Each row was made from one path, in order. Every step used is in the known rows, and no mark comes twice. Write each row's path.
Known rows:
Z/L/C/E/T/X: [3.6 10.9 22.7 28.3 -17.0 17.9 -40.4 65.8 -71.8 -13.1 17.8 -22.4 -10.9 14.3 9.2 -32.4 10.9 -8.0]
L/C: [31.4 -2.2 34.3 22.5 -12.6 13.4 -33.0 39.2 -34.4 15.7 4.2 -5.8 -24.0 -9.7 8.9 -14.1 4.5 0.8]
Z/L: [14.7 5.0 32.8 10.9 -16.8 20.3 -34.5 49.0 -29.8 -15.0 29.2 -19.3 -22.6 16.9 -12.2 -32.7 -0.7 28.6]
Z/L/C/E/X: [24.7 26.6 35.9 27.6 17.5 45.0 -45.3 62.3 -62.0 -10.8 27.0 -20.0 -30.6 -17.3 -17.0 -15.8 14.6 2.0]
Z/L/C: [29.3 5.4 42.3 16.9 -18.1 21.9 -45.0 56.2 -31.9 -8.5 21.7 -6.4 -28.1 4.2 7.6 -28.9 18.4 19.8]
X/Z/L/C/E/T: [15.0 5.1 11.8 33.9 -20.4 -0.3 -39.8 36.9 -55.5 1.1 -0.2 -18.3 -47.3 36.1 -8.2 -36.5 14.6 14.6]
X/Z/L/C: [38.6 5.5 39.0 15.5 -18.7 27.4 -44.8 60.8 -26.5 -2.1 9.6 -22.2 -42.6 11.4 -4.6 -38.0 12.6 19.4]
C/E/T/X: [-1.8 3.2 11.7 29.5 -12.8 10.3 -24.6 49.5 -72.3 2.1 8.2 -29.5 -4.4 10.1 -3.3 -23.4 -8.3 -17.9]
T/X/Z/C/E/L: [34.4 -27.0 16.1 30.1 23.9 19.7 -29.7 13.0 -35.5 1.3 -8.8 -26.5 -51.1 7.8 -38.5 -45.5 -28.8 -2.5]
Z/C/E/L: [29.0 -31.0 16.0 30.8 25.2 4.9 -26.3 -7.7 -33.3 0.5 -1.6 -7.7 -49.7 7.4 -30.7 -36.9 -24.3 9.2]
T/C/E: [2.9 -12.6 10.5 18.1 1.1 0.0 -19.0 7.9 -41.9 -21.9 4.0 -50.2 -36.5 0.4 -31.4 -26.4 0.9 -11.2]
T/E: [32.0 -1.3 28.7 37.7 1.3 -17.9 -39.7 36.8 -47.4 51.2 9.5 -3.7 4.3 -19.3 -0.5 -2.1 -31.3 11.2]
E/T/X/C: [-8.5 16.4 6.1 32.6 -25.4 33.9 13.6 58.7 -28.0 17.2 -6.6 -21.0 -25.3 7.2 -1.2 -13.6 15.6 -16.1]
E/X/Z: [29.7 13.3 19.8 18.5 2.9 46.6 -17.1 55.9 -27.4 20.9 -6.9 -46.5 -31.3 -9.9 -43.9 -15.6 -19.2 -1.0]
E/T/X/Z: [14.1 2.1 12.6 20.8 -22.9 23.7 -16.4 57.4 -38.5 19.7 -13.9 -48.4 -21.1 16.2 -22.0 -29.6 -18.9 -9.2]
X/C/E: [9.3 4.1 7.5 35.3 1.3 15.5 -14.1 22.6 -40.5 15.0 5.7 -26.7 -56.8 9.8 -22.6 -20.3 8.1 -5.6]
X/Z: [28.9 -5.2 17.4 16.8 -12.5 19.3 -20.7 35.8 -21.0 26.2 -11.9 -45.6 -40.0 12.5 -33.9 -27.1 -24.3 6.8]
X/Z/E/L: [38.2 -24.5 15.7 31.7 8.0 21.8 -29.1 22.2 -32.8 1.2 0.5 -17.1 -69.2 3.9 -75.6 -25.0 -13.7 9.2]
E/T/X/Z/C: [16.5 -6.6 14.5 18.5 -14.0 23.3 -9.7 44.2 -23.3 21.7 -25.7 -40.7 -0.5 35.2 -0.7 -46.7 -31.0 -3.9]
C/E/T/X/Z/L: [12.1 10.6 21.6 18.9 -19.0 26.2 -40.8 66.9 -49.2 -14.7 15.9 -47.6 -33.2 32.2 -24.5 -49.2 -1.1 14.6]
X/Z/E/T: [9.6 0.6 1.6 34.8 -26.3 7.7 -21.8 40.8 -51.7 14.1 -7.1 -20.4 -35.2 37.1 -42.1 -21.5 -1.5 6.8]

Which path is each row?
[5.2 29.3 14.6 29.1 -0.2 56.2 12.7 56.4 -17.1 20.0 1.8 -19.6 -37.6 -17.0 -22.7 -0.3 16.2 -9.4] | E/X/C
[27.2 2.9 32.8 26.9 -1.1 10.8 -58.5 38.3 -58.5 -11.8 25.4 -17.7 -42.4 12.2 -4.8 -33.9 13.6 11.2] | Z/L/C/E
[35.3 8.8 42.1 14.7 -19.1 36.4 -48.1 75.1 -34.5 -5.5 12.9 -29.0 -31.1 6.5 -1.0 -39.1 13.0 7.7] | T/X/Z/L/C
[45.8 -13.3 31.5 32.3 1.6 31.6 -43.7 49.4 -43.9 0.2 2.6 -11.9 -55.6 -13.8 -38.0 -26.4 5.5 -8.3] | T/X/Z/E/L/C
[30.9 23.4 34.4 20.3 -0.4 36.3 -42.2 76.2 -34.6 9.4 18.8 -31.5 -22.8 0.4 -28.4 -27.4 -9.8 27.3] | T/E/X/Z/L
[26.2 10.7 33.9 19.8 -28.0 28.5 -41.7 74.7 -39.1 -5.5 5.9 -24.0 -30.8 15.5 2.8 -38.4 17.2 9.9] | E/T/X/Z/L/C
[10.6 0.4 10.4 37.6 -14.9 -10.1 -32.3 22.6 -62.5 11.6 -2.4 -5.6 -32.6 21.6 1.4 -20.3 10.3 2.1] | L/C/E/T
[25.3 1.1 19.0 25.6 -8.1 37.8 -37.8 68.7 -57.1 5.8 9.7 -46.7 -30.0 11.3 -55.1 -26.0 -12.4 -13.9] | T/X/Z/E
[-15.4 -9.3 1.1 12.8 -29.8 -3.1 12.4 15.8 -19.2 -21.3 -15.5 -35.4 -15.7 7.1 -19.1 -18.5 8.8 -3.8] | E/T/C
[28.1 21.9 30.9 35.3 18.9 21.4 -31.6 61.8 -52.6 37.8 13.8 -8.5 9.1 -41.9 -11.3 9.7 -21.3 1.3] | T/E/X
[25.3 20.5 29.6 30.0 20.4 39.0 -38.6 51.7 -61.9 4.2 15.9 -21.7 -27.3 -26.8 -17.6 -6.0 5.4 -10.0] | L/C/E/X
[14.3 30.6 17.5 41.5 8.0 38.5 0.0 62.0 -27.3 43.8 3.5 -9.3 -22.3 -30.8 -12.6 7.2 7.9 -4.5] | T/E/X/C
[31.8 4.7 34.4 24.1 -1.1 25.1 -59.9 57.0 -61.2 -8.7 18.3 -37.9 -44.7 10.9 -10.4 -43.0 8.7 -0.1] | T/X/Z/L/C/E
[-1.8 0.7 12.7 28.7 -9.0 11.7 -22.4 45.4 -63.3 4.0 0.7 -28.8 4.5 21.1 7.9 -32.7 -15.4 -17.2] | Z/C/E/T/X
[19.4 10.6 12.5 19.6 10.4 38.9 -15.9 43.5 -34.4 -2.8 -10.2 -64.4 -45.4 -8.2 -54.9 -22.6 -8.2 -10.6] | T/C/E/X/Z
[37.5 15.2 25.0 31.8 11.4 28.6 -30.2 61.6 -36.7 45.1 -5.8 -35.4 -19.5 -22.3 -33.1 -7.3 -29.0 3.3] | T/E/X/Z
[24.5 3.8 28.8 10.2 -18.1 26.8 -35.5 55.4 -21.5 -5.4 14.1 -39.2 -39.6 26.6 -29.6 -43.2 -6.4 30.8] | X/Z/L
[0.8 -1.8 2.4 34.3 -13.9 -11.6 -23.1 15.7 -60.7 10.6 0.7 -13.1 -27.7 26.3 -10.8 -19.8 -3.8 5.1] | C/E/T
[27.7 -4.7 15.5 26.4 -8.9 26.3 -36.9 47.0 -46.2 12.3 4.9 -37.3 -44.1 20.3 -60.2 -23.5 -10.5 0.6] | X/Z/E
[28.8 -3.4 27.5 30.8 4.1 5.3 -49.2 23.9 -60.0 9.1 11.5 -18.3 -39.9 0.2 -4.1 -22.8 3.5 -2.9] | L/C/E
[15.2 15.3 22.6 10.0 -2.0 43.7 -29.7 60.1 -30.4 -32.3 13.8 -58.0 -43.9 8.7 -46.6 -39.1 7.8 14.5] | T/C/E/X/Z/L
[18.6 9.8 31.7 8.8 -18.3 40.3 -36.8 74.9 -30.8 -12.4 18.1 -48.0 -27.4 18.1 -23.1 -45.6 -7.9 14.2] | T/X/Z/L
[23.9 -8.3 22.9 14.2 -4.7 32.9 -15.9 45.7 -19.2 20.7 -18.8 -45.9 -2.0 23.6 -3.5 -46.9 -36.2 -6.1] | T/X/Z/C
[34.9 1.3 30.7 26.7 -1.1 15.2 -58.2 40.9 -53.1 -6.1 15.3 -31.6 -54.5 17.0 -15.7 -40.9 9.3 10.0] | X/Z/L/C/E
[28.9 2.6 22.5 16.7 7.5 41.6 -11.8 42.8 -14.3 23.0 -19.9 -36.8 -8.9 14.6 -17.1 -33.9 -31.5 1.7] | E/X/Z/C
[4.5 14.2 15.7 19.8 17.9 35.1 -14.4 39.6 -48.9 -19.7 10.2 -47.5 -22.1 -27.6 -37.1 -8.3 3.9 -17.0] | T/C/E/X
